(in the rows, 128 means zero)
Known rows, with every step that occurs:
faku -> lufe: [142  95 157 115 154 123 124 138 120 157 105 135 147 130 147 117 151 131
 124 145 119 145 144 101 116 119 146 121 141 131 121 125 108  98 123 120
 121 124 146 126 137 123 127 126 116 159]
risi -> godo -> zasuf: [124 135 106 129  93  79 129 135  90  65 100 137 142 155 111 121 126 123
 122 137 160 133  78 138 131 122 119 139 117 137  98 152 100 119 128 158
 112 124 151 123 110 172 122 118  86 150]
vuri -> zasuf -> godo -> vizup -> soge: [105  72 136 102 108 109 138 118 112  71 106 107 119 174 142 150 155  84
 120 156 139 138  77  98 109 131 124 133 167 126 158 152  98 104 161 146
 124  67 123 158 163 133  99 152  87 140]
konamo -> godo -> rober: [101 112 123 147 114 105 158 113 122 154 129  82 138 148 145 135 105 138
 131 152 139 134 159 141 151 101 171 129 158 150 149 129 101 171 141 144
 121 108 113  81 127 109 148 154 101  92]
godo -> vizup -> soge -> telam: [102  99 130 123 118 123 155 145 132  91 104 108 125 123 164 103 130 104
 135 161 132 140 109  84  94 158 108 112 167 161 133 142 105 113 171 101
 106 130  88  89 167 138  51 176 123  94]
telam -> nubin: [136 152 127 125 123 117 137 127 134  87 126 108 122 140 127 130 129 142
 109 142 113 135 124 115 133 116 101 128 121  99 154 143 119  95 108 133
 120 168 153 108 118 152 114 117 134 136]
soge -> vizup: [122 123 121 141 107 129 127 124 139 107 118 122 110 109 138 124 130 119
 131 137 117 115 147 123 117 145 106 117 163 141 141 103 123 136 144  92
 130 113 104  85  93 140 108 141 151 137]
vuri -> zasuf -> telam: [135 121 137 142 147 111 168 104 103  56 140 131 112 174 161 131 118 106
 144 115 144 136  94 175 128 166 155 140 196 105 107 166 125  97 100 170
 108 119  92 188 182 125 140 140  96 109]
vizup -> soge -> telam: [123 138 136 142 122 142 167 147 101 110  95 102 148 114 138 103 120 115
 135 153 120 124 122 142 106 147 120 114 176 155 126 118 110 119 160 112
 101 142 114 121 186 140  69 176 119  92]
godo -> zasuf -> vuri: [139 121 144 112 117 110 107 118  86  74 139 103 133 111 143 105 104  89
 129 104 152 131 133 146 130 135 135 123  80 134 111 165 138 116 146 153
 116 130 132 113 137 169 145 102 107 148]
vuri -> zasuf: [127 132 131 124 133 129 127 110 110  75 118 125 119 170 128 120 122 134
 127 130 127 130  83 150 133 157 146 131 153 126 111 118 131  83 117 157
 118 105 123 163 154 130 155 122  90 131]
konamo -> telam: [133 124 134 140 123 133 177 126 108 121 121 133 125 115 152 151 124 133
 121 127 140 127 138 164 116 156 154 129 151 114 136 139 107 145 117 127
 131 116 107 137 126 121 133 156  93  89]
telam -> godo -> zasuf -> vuri: [138 141 162 108 101  91 104 107  87  52 135  89 144 129 144 107 114  64
 128 109 169 157 140 123 112 111 114 146  69 106 101 162 102 119 146 154
 109 109 132  99 127 172 120  83 112 132]
vizup -> soge: [132 117 137 127 110 147 154 136 105 125 117 112 134 120 131 131 123 129
 120 143 125 123 145 141 118 115 110 132 135 160 149 109 117 137 155 120
 114 128 128 139 177 112  99 145 139 121]
telam -> konamo -> godo -> rano: [ 96 101 115 145 113 132 168 132 143 103 100  45 121 131 160 160  62 104
 141 158 179 145  97  76 124  77 151 162 130 115 119  95  86 152 155 119
 120 112 108 146 164 131 158 130 139 109]
vuri -> zasuf -> godo: [125 111 135 118 131 107 131 113  95  89 111 115 138 169 112 151 147 107
 133 133 137 133  81 141 132 148 160 131 164  92 128 148 118  95 120 168
 136  79 140 178 134 144 142 132  71 150]
risi -> godo -> zasuf -> telam: [131 127 115 149 107  58 174 133  78  40 117 142 140 161 142 134 109  89
 132 133 172 137  88 169 126 121 124 151 155 122  98 198  93 132 116 169
  92 141 125 144 135 169 108 133  94 124]
rano -> telam -> nubin: [130 139 141 131  95 113 145 122 128  91 134 122 141 137 131 120 112 140
 127 153 117 138 115 112 127 127 127 136 155  68 140 174  78 117 102 143
 101 160 137 113 133 145  85 117 145 101]
godo -> zasuf: [130 149 124 141  99 101 112 127 108  89 121 109 125 125 125 104 126 120
 127 108 143 128 104 135 142 119 110 117 113 141 110 132 115 114 133 149
 110 114 127 150 130 163 132 103  78 129]
godo -> rano -> telam -> nubin: [111 140 117 125  93 115 142 117 130  86 142  80 130 137 156 103  98 146
 123 163 138 148  77  84 121 127 117 154 116  70 115 171  52 115 112 142
  99 137 122 174 143 151  96 105 174  94]
risi -> godo: [121 112 110 118 119 104 146 135 109 100 110 148 141 155 115 140 135 138
 116 159 140 136  98 138 115 121 133 153 130 126 119 141 113 130 120 131
 127 138 156 102 114 139 115 142 140 144]
vizup -> soge -> telam -> nubin: [129 153 131 128 116 131 179 145 108  72  95  82 144 124 142 106 120 137
 118 163 100 126 114 126 110 143  97 113 169 127 151 141  96  88 136 115
  96 176 137 108 172 162  53 164 125 101]
godo -> rano -> telam: [104 117 113 124 108 121 133 119 128 119 138 102 131 132 158 108 103 114
 140 147 156 139  84  99 115 140 139 156 123  99  92 158  64 157 138 140
 104  98 105 186 154 130 113 116 170  85]
vizup -> soge -> telam -> rano: [129 134 119 122 103 125 172 159 109  98 135  89 148 133 175  79 118 110
 120 167 137 138 107 124  96 148  94 148 187 145 110 110  89 121 172 111
  83 128 127 136 182 125  63 171 143  88]
telam -> godo -> rano: [109 145 107 115 110 105 130 107 131  95 123  80 129 160 149 125 116 115
 132 150 165 159 100  81 105 110 103 171  80 104  94 128  71 136 144 120
 111  81 111 172 127 144 121 108 154 105]
vizup -> soge -> telam -> godo -> zasuf -> vuri: [134 142 166 110  93 111 140 127  59  29 104  60 166 119 156  82 108  47
 137 138 156 150 136 140  89 126 104 134 114 131 102 157  86 108 180 138
  81 117 120  92 186 186  65 136 106 103]
faku -> zasuf -> godo -> vizup -> soge: [111  71 158 105  98 113 143 132  97  45  96  98 155 143 132 153 173  72
 122 172 169 144 105  84  83 106 115 109 149 134 154 133 105 107 184 161
 126  80 118 122 153 131 108 119 109 163]
konamo -> godo -> vizup -> soge: [ 94  80 121 129 110 115 177 149 136 119 102  82 115 148 161 156 102  85
 124 172 152 137 121 115 114  81 126 126 152 160 163 135  98 164 168 123
 111 104 103  68 149  93  79 157 124 129]
faku -> zasuf -> telam: [138 123 156 148 138 123 175 119  94  35 129 119 152 137 151 133 130  92
 140 136 176 135 121 154 103 138 142 122 182 110 113 151 133 110 125 181
 111 133  85 146 171 126 150 120 116 129]
soge -> telam: [122 140 128 137 141 122 139 142 121 106 112 115 141 121 139  95 131 117
 139 145 127 133 108 128 118 161 141 112 163 122 106 139 121 113 129 125
 118 139 117 115 137 155 100 164 108  97]
vizup -> soge -> telam -> godo -> zasuf: [126 172 136 138  74  97 156 135  77  45  85  72 155 132 139  94 121  79
 139 146 143 150  99 122  95 124  93 125 138 138  98 129  61 115 171 132
  76 108 112 136 176 181  62 136  78  84]
rano -> telam -> konamo: [123 114 180 134  77 149 143 128 126 103 123 125 146  98 142 130  99 111
 161 130 141 145 121  85 123 122 152 150 175  92 128 130  85 140 144 126
 107 137 106 123 168 139 110 118 142  68]
faku -> zasuf -> godo -> rano -> telam -> konamo: [103  80 172 119  75 132 149 122  91  26  98  69 176 117 141 144 128  84
 160 175 201 158  73  42  91 113 156 149 162  57 105 128  52 123 174 171
 114  86  98 200 172 164 162  86 140 109]
konamo -> peliler: [113 130 131 149 135 124 159 132 105 158 124 122 106 109 144 142 131 114
 130 122 133 101  97 137 130 109 114 112 105 117 115 132 131 118 149 129
 112 128 107 108 133 109 130 158 127 136]

Rows:
[108 115 167 163  57 106 167 136 110  77  98  67 154 112 141 130  63  85
 163 136 166 148 104 109 144  81 169 138 181  93 109 134  62 159 145 168
  89 120 104 109 168 155 123 112  69  83] : rano -> telam -> konamo -> godo -> zasuf
[123 162 157 135  57  81 122 110  96  67 121 104 158 137 135 101 120  91
 143 132 163 157  95 118 117 110 119 148 131  85  91 165  48 138 134 164
  83  92 108 136 132 164  91  88  92  83] : rano -> telam -> godo -> zasuf
[140 140 122 142 101  65 164 130 107  68 169 108 126 146 193  98 112  86
 137 116 186 149 102 136 126 134 106 158 170 104  94 159  94 125 135 159
  83 117 110 189 156 139 116 121 110 101] : godo -> zasuf -> telam -> rano
[ 93 107 150 150  87 146 181 126 109 129 119  82 109  94 177 134  79  96
 162 144 175 125  56  58 117 110 133 156 118  74  89 131  61 132 174 121
  94 114  75 167 181 125 131 145 173  76] : godo -> rano -> telam -> konamo -> peliler
[101  72 187 116  91 135 164 149 100   4  65  74 168 115 150 141 158  52
 145 179 177 153  88  37  69 120 119 103 204 117 146 113  95  98 207 138
 116 120  94 105 179 169  93 144  90 113] : faku -> zasuf -> godo -> vizup -> soge -> telam -> konamo
[ 97  84 155 113  84 127 140 105  99  61 109  78 144 156 157 142 100  94
 160 153 176 159  38  70 123 131 173 171 177  54 104 142  45 108 148 161
 109  69 110 232 183 164 145 107 115  86] : vuri -> zasuf -> godo -> rano -> telam -> konamo
[107 102 146 127  87 145 143 121 135  98 125  90 144 109 159 119  80 119
 159 141 168 149  85  58 117 121 144 173 148  93  98 127  64 144 159 116
 109 115  97 178 180 139 132 100 170  69] : godo -> rano -> telam -> konamo
[128 156 124 139 131 119 150 142 126  70 106  93 138 127 135 104 127 142
 122 155 107 139 110 116 121 155 119 114 157  91 138 160 107  86 104 122
 109 179 142  98 132 178  88 150 116 104] : soge -> telam -> nubin
[112 101 162 108  57 118 150 118 129  81 124 111 141 146 160 121 123  84
 140 167 151 163 114  71  84 115  94 161 145 112 139 159  38 160 164 120
  94  86  84  89 165 112  28 126 149  75] : rano -> telam -> godo -> vizup -> soge
[ 87  91 123 140 124 109 191 159 129 100  86  70 133 136 168 121 100  77
 135 188 139 138 110 108 105 121 135 107 189 158 133 143  90 149 170 120
  97 119  92  50 162 123  58 197 101 103] : konamo -> godo -> vizup -> soge -> telam
[ 91 106 109 145 111 101 180 129 118 129 130  69 149 145 156 130  63  99
 137 178 167 144  85 116 125 100 176 156 147 100  95 157  53 173 130 155
  97  87 101 151 148 115 118 128 154  88] : konamo -> godo -> rano -> telam
[112 113 141 108  87 113 144 121 135  80 111 108 122 151 163 131 136  93
 124 157 149 160 125  70  87 104  79 156 121 142 150 123  74 148 177 107
 108  92 105  95 146 116  53 132 138 118] : telam -> godo -> vizup -> soge
[113 148 146 128  81 125 156 107  94 106 111  78 167 139 161  92 132 114
 139 166 129 152 157 112  96 135 124 140 173 162 133 127  58 147 182 110
  98 115 105 109 177 144  66 169 119  30] : vizup -> soge -> telam -> godo -> rober
[132 166 132 128  84  89 115 111 104  70 113  92 139 148 128 113 128  99
 133 115 153 154 103 113 119  99  88 143  98 111 101 130  88 124 139 147
 105  93 126 145 125 168 115  91  83 122] : telam -> godo -> zasuf
[109 103 151 149 110 135 166 139 137 114  98  80 130 124 134 173  84 109
 146 150 149 145 135 102 143  73 159 147 166 113 150  96 111 140 140 125
 126 140 121  95 148 130 135 140 109 117] : telam -> konamo -> godo
[100  88 157 130  94 148 159 151 144  65  91  92 127 104 176 118 124  87
 147 158 141 149 106  40  92 139 108 132 181 151 152 109  97 115 195  81
 109 148  90  86 189 144  60 170 118  82] : godo -> vizup -> soge -> telam -> konamo
[142 122 134 129 126  91 171 138 123  98 182 123 122 154 197 117 113  99
 131 134 166 145 123 138 114 142 117 172 182  96 111 156 109 142 125 139
  97 123 115 167 155 105 102 147 154  97] : zasuf -> telam -> rano
[108  96 175 150  85 146 178 139 125 111 100  92 153 114 137 153  71 106
 162 158 153 147 122 106 132  85 181 152 203  82 133 125  67 171 135 138
  99 125 102  85 167 116 121 136 119  78] : rano -> telam -> konamo -> godo
[130 153 142 134 101 126 170 134  98  80  93  85 159 135 138 111 134  83
 140 166 126 148 121 129  89 120 101 141 157 126 121 121  75 126 164 108
  93 124 116 110 174 145  50 161 123  79] : vizup -> soge -> telam -> godo
[118 101 144 127 103 100 191 113 126  64 132 118 123 159 192 138 127  60
 142 150 164 163 133  92  83 107  91 164 164 118 150 173  77 150 162 117
  95 110  72 111 173 114  45 161 149  86] : zasuf -> telam -> godo -> vizup -> soge
[136 141 137 149 112  86 152 120 101  74 137 120 124 133 152 109 114  88
 146 101 159 135 112 156 135 130 123 124 151 120 107 175 110 125 130 165
  99 134 102 170 153 156 127 123  91 107] : godo -> zasuf -> telam
[ 91  59 174 138  63 136 190 146 137  98  95  78 135 124 173 156  75  81
 157 175 165 153 117  69 108  79 148 153 204 120 161 129  52 179 180 119
  99 116  78  65 196 102  65 154 138  78] : rano -> telam -> konamo -> godo -> vizup -> soge
[113  88 194 137  74 113 147 125  88  56 123  61 164  99 156 127  50  55
 159 131 184 149 127 117 137  93 184 142 145  90 111 164  83 158 155 167
  93 130 109  77 177 158 127 102  99 103] : rano -> telam -> konamo -> godo -> zasuf -> vuri
[110 123 122 111 104  97 147 105  95  40 120  67 140 179 137 132 119 120
 122 175 146 152  36  96 128 148 149 158 150  37 117 200  39  87 106 178
 102  84 142 222 147 170 122 114 118 112] : vuri -> zasuf -> godo -> rano -> telam -> nubin
[114 131 128 136 126  94 177 108  97   6 131  75 151 169 172 125 124  76
 144 162 204 167  87 111  79 122 119 161 137  86  75 144  71 117 138 170
  97  92  67 198 165 141 147  98 150 111] : faku -> zasuf -> telam -> godo -> rano
[137 126 127 131 127  94 173 127 107  47 175 119 118 194 196 110 116 100
 134 134 172 154  77 154 118 166 137 168 210  88  98 149 106  96 112 163
  86 101 103 203 174 111 126 145 111 104] : vuri -> zasuf -> telam -> rano
[ 90  96 115 127 104  88 198 175 139  89 121  57 135 159 200 105 104  73
 125 202 161 158  91  92  96 122 114 142 199 141 121 127  69 146 171 114
  79 106  97  74 161 102  45 190 122  90] : konamo -> godo -> vizup -> soge -> telam -> rano
[105 112 155 154 105 156 216 160 108  93  66  54 157 116 146 145  76  91
 155 172 138 137 125 116 117  89 154 131 206 143 142  90  84 136 173 110
  97 153 110  86 201 134  85 185 104  76] : vizup -> soge -> telam -> konamo -> godo
[101  89 134 115 120 103 151 133 103  45  86  95 132 168 151 122 147  74
 139 171 138 146  63  99 101 166 139 112 204 120 136 164  90  91 167 139
 111  88 107 134 170 159  73 186  71 114] : vuri -> zasuf -> godo -> vizup -> soge -> telam
[115 137 112 133 137  97 169  93 104  26 135  87 117 205 180 124 109  92
 143 140 179 166  55 123 105 147 136 183 149  79  77 159  73 101 116 158
  93  79  73 227 182 145 129 129 128  93] : vuri -> zasuf -> telam -> godo -> rano
[ 98  90 110 118 113 102 171 156 115  55  83 128 140 155 154 119 131 104
 124 189 139 146  82 101  85 150 107 135 175 159 121 159  85 124 171 115
 103 138 115  67 145 147  36 188 136 110] : risi -> godo -> vizup -> soge -> telam
[136 135 181 107  69  94 107 101  70  48 142  92 161 124 149  90 103  55
 140 118 170 162 131 125 111 130 137 151  98  82 100 196  64 141 145 166
  87  95 118 109 140 170  99  80 123 102] : rano -> telam -> godo -> zasuf -> vuri
